Each row comes from the steps of one path. Every step used is in the known rows, and no mark comes twice. Write the path behind each row, first mark first.
(in the rows, 128 means zero)
Known rows
x > p > v > w: [109 121 140  75 146  96 170 104 147  76 180 159 123 132 142 162 148  85
  92  98 113 111 126  98 161 132  80 148 126 119 182 185  73 124  74 152
  95 169  93  91 147 143 125  97 119 182 147 103 114 167 140 143 169  96
 184 168 115 164  95 101 119]
z > n > w > x > p: [149 148 127 103 119 167 130 150  83 122 180 147 158 195 177 167 148 170
 144  87 152 150 131 133 127 128  95 160 157 155  89  66 117 122 173 107
 138  91 124 154 110  79 156 107 187 124  58 174 142 183 107 135 151 154
 110 182 109 148  89 146 106]
x > p > k: [116 161 136 130  94 149 166 134 133 109 142 160 102 134 147 109 106 157
  53  93 101 155 144 111 168 101 101  63  92 139 177 146  85  90 160 126
 104  90 112 128 158  62 167  74 125 178 153 105 152 167  76 111 164 112
 109 139  95 122  85 169 141]
h > p > k: [132 134 109 205 103 126 157 145 139 148 113 108  87  86 108  74 106 148
  84 129 112 148 155 119 162 103 139  76  98 169 115 151 142  73 144 109
 136 105 142 130 136  93 118 102 101 142 179 152 175 112  89  79 110 118
 115 145 105  84 129 160 173]
p > v > w > l: [125 100 137  74 158 135 122  83 130  96 171 165 104 117 126 173 119  78
 141 104 133 104 111 118 143 124 124 160 127  76 159 161 132 148 112 159
 129 171 129 120 121 217 129 131 104 144 134  91 110 150 164 107 123 145
 155 118 133  79 160  56 146]
l > w: [145 125 138 115 158  85 107 135 164 126 109 152 111 143 107 125 161  82
 153  96 112 125 124 138 121 126 152  66 143 105 150 130 112 123 136 163
  91 146  85  75  64 126  86 101 156 168 158 101  56  81 153 136 171 148
  80 119 134  54 120 150  78]
z > n > w > h > p > v > d: [165 111 109 192 128  89 196 123  88 138  73  42 170  72 104 119 169 135
 154 154 144 146 129 124  85 169 145 234 122 217  14 133  94 109  90  67
 142 105 179 187 140 220 170 153 105 148   8 154 163  97 166 157  69 126
 177 122 176 181  88 147 151]
w > h > p > k: [102 140 122 176  77 127 170 147 109 163  94 100 102  95 113  71  71 175
 101 169 118 135 164 128 127 113 178 103  89 159  90 133 152  88 127  99
 164  93 166 156 146 112 142 153  92 106 109 130 179 102  92 105 104  92
 121 101 117  83 142 176 181]
w > x > p: [102 145 159  58 103 157 119 143 105 158 181 165 153 194 157 141 108 146
 124  88 147 113 140 137 121  96 117  82 123 102 156 103 148 129 131 131
 123 105  84 118 109  45 127 115 136 113  90 158 104 161 119 132 144 131
  96 160  88 111  93 138 106]
n > w > h > p > v: [140 130  89 166 139 102 179 141 145 129 109 100  91  71 113 131 108 152
 117 175 172 131 138  98 115 136 128 163 117 185  53 106 143 132  92  97
 162 114 167 161 175 158 142 157 125 107  83 107 149  87 129 113  77  95
 153  94 152 154 131 133 175]
h > w > x > p > v > d: [129 126 156  69 106 129 176 132 102 123 167 130 217  85 148 138 123 138
  98 116 131  77 100 135  91 154 148 187 124 121 150 166 121  94  67 127
  98  90 102 130 161 146 158 112  57 137 117 155 138 135 151 186  93 103
 177 138 119 194 107  95 135]
w > l: [120 131 142 121 145 162  90 113 126 148 134 157 109 148 128 144 116 124
 141 103 147 132 118 140 128  98 115  77 118  91 147  93 165 150 175 158
 137 115 125 155  88 132 125 127 146 119 105 108  94 128 136  88 134 170
  80  98 142  63 135 129 113]
n > z: [109 133 130 135 177 138 102 127 176 125  58 135  92 129 123 135 136 107
  94  84 136 171 157 124 200 111 133  90 108 117 120 100 153 126 171  97
 104 148 117 125  96 113 128 118 183 136 158 122  90 145 140 120 123 157
 104 121 162 161 131 182  93]
p > v > w > x: [115 106 144  47 152 132 138 117 121 124 187 163 130 109 139 157  95  97
 150  92 141  92 135 120 169 121 173 146 140  61 133 162 131 117  82 126
 121 173  92  74 122 166 105 148  95 134 157 141  97 146 178 111 118 143
 149 168  79  82 142  46 143]
x > p > v: [116 136 131 110 130 123 174 121 168 106 145 146 118 123 126 132 108 116
  58  79 140 116 134  93 145 122  70  89 116 126 169 162  87 121 114 140
  91 121 108 108 151 119 152  78 120 182 119 100 111 135 127 148 150 100
 153 138 124 153  77 138 105]
z > n: [135 127 121 166 165 134 118 127 130 155  88 113 141 144 125 131 144 122
 131  76 122 146 138 131 172 118 116  75 144 129  96 109 122 109 187 131
 116 145 128 130  50 142 119 111 178 187 123 182 115 118 149 117 164 186
  99 157 147  89  84 173  65]
z > n > w: [168 137  90 175 176 137 130 134 127 115 102 127 119 130 155 168 176 140
 148 101 145 185 123 123 183 117 109 119 153 172  59  68 111 128 190 118
 127 136 129 151  98 148 127 105 211 168 125 144 118 129 127 101 146 188
  95 155 150 131  90 160  94]
v > d: [118 137 152 130 153 104 135 116 116 158  77 109 162  96 136 122 181 103
 146 105 118 160 136 144 146 111 165  81  94 123 104 135 116 108 121 117
  84 143  58 138 116 152  92 114 124 179 119 140  59 116 180 121 126 175
  94 136 138 127  66 151  94]
w > x: [107 131 145  89 137 156 105 139 116 181 151 153 139 147 143 130  95 144
 150  92 156 118 141 148 136  92 168  64 122  81 111  86 174 119 152 128
 131 123  88 110  96  98 100 149 140 116 134 163  77 123 152  96 123 163
  72 152  85  64 113 131 110]
x > p > h > w > l: [110 127 117 157 125 136 102 119 116 111 126 160 155 110 137 147 130 171
 121 186 110 118 105 151  88 135  90 147 107 117 229 107 130 158 132 148
 158  80 166 207 178  78 130 123 123 120 157  90 206 163  82 185 137 129
 168  84 153 182 137 130 125]
n > w > x: [142 139 112  96 144 165 110 150 122 143 163 177 110 123 168 165 129 150
 162 119 167 159 131 134 160  95 166 100 134 119  77  56 161 136 160 117
 141 122  91 139 141  92 111 139 174 102 127 125  85 133 138  87 107 170
  72 146  92 110 121 115 136]
n > z > k: [101 149 132 127 189 148 124 137 164 121  36 128 124 151 100 113 103 112
 108  58 123 154 148 122 204 102 120 143 111 142  84  95 147 136 195  94
  87 121 142 108  91  98 105 123 155 116 138 140  95 176 139  91 157 179
 104  72 179 169 120 180 118]
l > w > h: [118 134 155  92 138  93 112 133 146 146  90 143 124 155  97 127 120  98
 181 136 116 122 129 152  84 141 188  99 130 103 122 107 121 141 123 148
 113 136 108 108  84 148 104 154 151 139 101  89  57  68 163 153 172 124
  78  75 145  50 136 166  87]
l > p > v > w > h: [117 126 145  76 104 105 150 109 136 101 124  99 113 158 118 104 126  77
 135 136 103 128 131  98 133 158 141 165 136 126  89 173  86 146  79 113
 110 199 116  70 153 180 147 159 121 130 106 106  87 130 165 132 144  84
 154 125 119 146 138  98 134]
n > w: [149 149  99 147 171 132 126 136 156 105 118 158  94 107 158 163 163 127
 134 123 155 187 135 124 180 102 130  79 125 154  97  83 135 134 166 131
 124 142  98 151 143 117 112 114 196 149 154 100  89 124 130  78 142 167
  79 129 129 132  92 144 125]
h > w > l > p > v: [172 127 128 147 106 167 123 126 149  93 153 111 110 120 103 116 126 116
  94 122 127 109  99 105 112 161  95 155 164 134 140 149 147 150 151 158
 125 131 160 108 136 175 191 116 103 107 152 115 134 114 117 123 103 100
 138  87 171 157 192  85 136]

Write each row's path
[116 125  87 204 168 102 111 125 159 135  69 143 137  27 130 126 127 148
 132 193 104 142 126 146 168 127 162  94 112 120 169 114 123 126 123 136
 138 135 144 154 158 114  70 132 132 158 250 112 157 113 119 154 130 157
 158 122 133 174 116 141 112] | p > h > w
[118 112 104 182 152 139  83 123 129 129  94 158 127  55 121 147 118 154
 148 197 114 129 111 157 124 128 145 128 118  93 188 101 152 143 144 149
 159 101 173 197 159 121 107 144 120 113 193  95 178 125 113 153 113 167
 146  86 159 145 165 114 129] | p > h > w > l
[112 130 147  63 109 153 151 133 123 139 192 156 141 141 129 135  82 128
  83  63 154  90 134 103 119 115 105 110 123  85 161 143 119 122 109 130
 113 100 105  99 142  86 157 115 100 131  94 132 120 142 136 141 118 105
 135 150  85 118 100 105 127] | w > x > p > v
[132 135 116 192 121 116  81 121 149 152  62  97  94 141 120  78 149 106
 122 136  98 173 150 122 148 123 127  72 122 124 128 131  77 140 123  96
 103 148 108 102 160  62 107 125 145 147 164 128 123 130 111 126 139 145
 113 159  97 162  94 151 112] | l > p > h
[135 135 114 161  96 134  83 148 120 155 111 103 153 126 141  99 116 155
 151 182 109 123 136 147 119 147 174 124 147 120 126 115 135 136 125  96
 138 129 131 103 166  53 106 160 117  86 196 168 156 124 106 151 106 135
 125 162  91 178 157 107 134] | l > p > h > w > x
[162 141 135 141 102 177  82 133 125 119 137 114 133 170 135 116 155 136
 125 143 120 123  99 142 110 143  93 130 158 152 124 110 172 159 180 158
 133 133 144 125 103 136 148 113 144  85 147 146 126 123 103 113 133 122
  97 105 161 148 191 125 114] | h > w > l > p
[119 116 141 136 118  67 128 147 131 164  92  95 131 155  86  98 136 114
 169 168 125 101 132 152  45 142 153 114 140 141 115 133 150 125 101 142
 143 129 139 111  58 134  86 158 123 100  70 124 104  55 135 155 150  93
 108 102 149  61 151 179 115] | l > w > h > p
[118  96 125  96 129 104 145 126 117 149 190 119 132 112 117 123 113 111
 144 118 153  71 140 125 114 131 139 174 142 102 115 178 160 109  58 125
 146 148 118  81 115 146  87 158  74 103 143 192 140 129 151 108  92 112
 177 188  80  90 163  59 167] | h > p > v > w > x
[134 134 169  40 103 122 106 146 108 138 177 164 153 217 128 134 134 111
 151  81 128  88 122 149  63 126 126 109 152  89 185 128 116 119 117 152
 104 104  77  78  68  52 120 110 135 115  97 130  85 132 123 168 171 112
  83 148  94  76 125 142  91] | l > w > x > p
[127  87 129 132 142 110 133 105 123 112 174 116 111 114 111 137 140  97
 140 135 134  87 123 122 103 133  85 189 133 119 145 187 151 135  92 150
 154 146 155 125 108 200 116 136  83 102 126 141 161 144 134 104 105 115
 181 143 142  90 184  59 171] | h > p > v > w > l
[114 147 136  74 104 149 127 160 113 133 180 153 188 152 166 147 116 179
 114 134 136  88 112 151 119 129 123 109 138 135 164 115 168 127 137 148
 134 102 100 132 114  78 130 122 128 103 151 167 139 145 100 152 149 111
 126 155 112 163 130 125 113] | h > w > x > p
[106 117 118 160 125 102 166 135 154 163 103  79 110  89  85  91  85 123
 105 154 156 110 146 107 104 124 133 123 109 141  87 144 144 129  86 115
 145 122 162 135 127 170 124 171  89 113  79 136 144  76 143 131  90  87
 166 100 149 113 123 143 141] | w > h > p > v
[169 139 103 187 113 151  66 115 118 118 104 126  75 155 138 130 166 123
 156 159 130 198 125 121 106 132 107 140 130 143 123  81 104 169 157  96
 146 116 150 170 187  71 149 130 174  93 109  78 138 151  98 105 106 161
  99 100 118 176 142 113 159] | n > w > l > p > h
[131 132 135 177 101 146  57 108 117 151  94 111  94 175 113  96 137 111
 148 136 107 164 134 133  96 120 109 102 116  95 148 121 104 158 144 114
 130 118 144 136 145  74 127 143 130 106 109 103 138 143 107 130 113 151
 101 125 112 135 135 125 124] | w > l > p > h
[171 147 120 166  63 194 123 133 114 100 139 127 102 139 132  90 111 158
  91 144  93 141 107 125 138 149 131 139 138 146 128 136 140 113 202 139
 133  99 170 118 146 132 198  99 116  96 187 106 174 141  71  95 123 103
  94  91 126 135 203 124 162] | h > w > l > p > k
[ 86 139 140 110 108 128 103 133  99 169 145 154 140 152 146 131 106 153
 134 126 131 125 150 141 109 102 133 100 107  87 198 111 104 131 100 105
 132  87 109 141 167  16  96 138 117 120 118 126 154 168 109 171 128 145
 132 158  69 135  75 138 126] | w > x > p > h
[108 137 102 166 140 100 125 132 153 110 100 143 153  75 140 145 140 164
 101 188 100 128 117 133 143 134 108 112 110 144 206 138  95 129 109 136
 127 108 133 169 175  59 103 112 136 151 217 109 178 144  83 190 154 117
 183 132 131 220  98 159 119] | x > p > h > w
[147 128 100 200 139 107 150 149 101 151  87  65 134 133 133 127 153 172
 165 169 157 161 140 134 114 137 114 172 144 222  20  74 143 128 155  96
 174 104 181 196  97 161 129 156 181 104  40 173 177 104 116 123 117 134
 127 126 171 138 120 184 124] | z > n > w > h > p
[133 103 124 144 118  68 162 137 157 145 108  88 112 110  63  94 103  92
 136 140 128  79 130 115  40 153 150 151 144 133 122 164 123 120  76 143
 125 119 155  90 102 173 118 156  88 117  84  97 128  45 150 159 118  67
 151  89 155  83 154 136 131] | l > w > h > p > v
[177 119 146 131  93 152 138 110 115 106 116  79 168 110 110 107 170  94
 111 126 107 118  90 127  88 176 123 201 143 140 115 174 121 133 111 131
  92 134 134 122 140 202 184 113  77 124 114 124 110 111 152 152  80 109
 148  91 166 187 155  78 144] | h > w > l > p > v > d
[ 89 115 145  71 148  98 163  99 143 108 124 140 128  87 127 152  98  92
 150 141 126 116 133 109 157 137 167 150 113  84 121 157 112 134  79 142
 127 192 121 110 147 214 119 167 110 159 128 100  97 121 181 132 142 116
 168 103 129 116 132  92 134] | p > v > w > h
[142 130 154  87 105 143  78 109 103 103 158 126 114 217 144 137 180  86
 159 118 103 147 112 138 121 134 104 149 152 117 121 148 137 165 141 147
 130 187  97  98  83 154 117 126 151  95 113 141  93 159 127  87 154 136
  96 148 118 107 169  89 126] | v > w > l > p
[ 83 118 133 111 135  81 132 130 110 151 112 100 155 136 133 120 147 133
 170 191 130 109 140 152 113 125 145 147 115 162  97 145 162 135  74 121
 172 179 125 140 105 155  59 178 127  98 104 163 134 112 131 118 141 106
 158 140 135 101 139 142 145] | v > w > h > p
[151 125 134 103 121 106 136 106 156  83 147 109  99 146 127 112 161  61
 106  90 101 137 130  93 169 143 103 143 153 130 111 191  79 127  98 132
  85 218  91  41 131 168 134 108 126 161 170 134  82 138 148 108 150 104
 152 178 106 152 124  83 129] | l > p > v > w
[133 127 128 129 152 160  95 128 130 120 134 161 139 108 138 153 122 152
 142 155 130 113  99 150 134 128 125 112 136 116 163  94 190 143 178 179
 150 116 149 167  95 168 126 126 137 108 176 126 136 111 115 114 134 152
 112  79 173 103 176 114 117] | h > w > l
[127 131 129  81 113 150 161 148 142 110 196 148 168 104 141 142  83 164
  85 116 149  70 109 117 125 146 119 139 147 111 174 147 147 126 113 148
 129  99 131 114 151 110 158 113  89 119 154 146 153 139 114 169 118  86
 169 133 120 168 138  98 131] | h > w > x > p > v
[148 137  85 219 107 133 187 155  92 131  96  82 103 109 126 102 111 184
 133 167 128 183 145 129 142 140 148 177 121 218  37  88 126  92 174  75
 177  82 206 194 149 154 184 144 144 121  81 138 221 119  86 101 106 117
 126 118 132 121 136 190 177] | z > n > w > h > p > k
[117 117 154  51 128 128 141  89 124  73 199 177 125 162 132 173 131  89
 110  96 121  95 107 114 114 131  63 183 124  96 199 173 102 147 104 165
 124 137 127 131 142 168 163 105 108 137 101  91 140 184 129 138 145 106
 175 129 129 125 136  75 141] | x > p > v > w > l
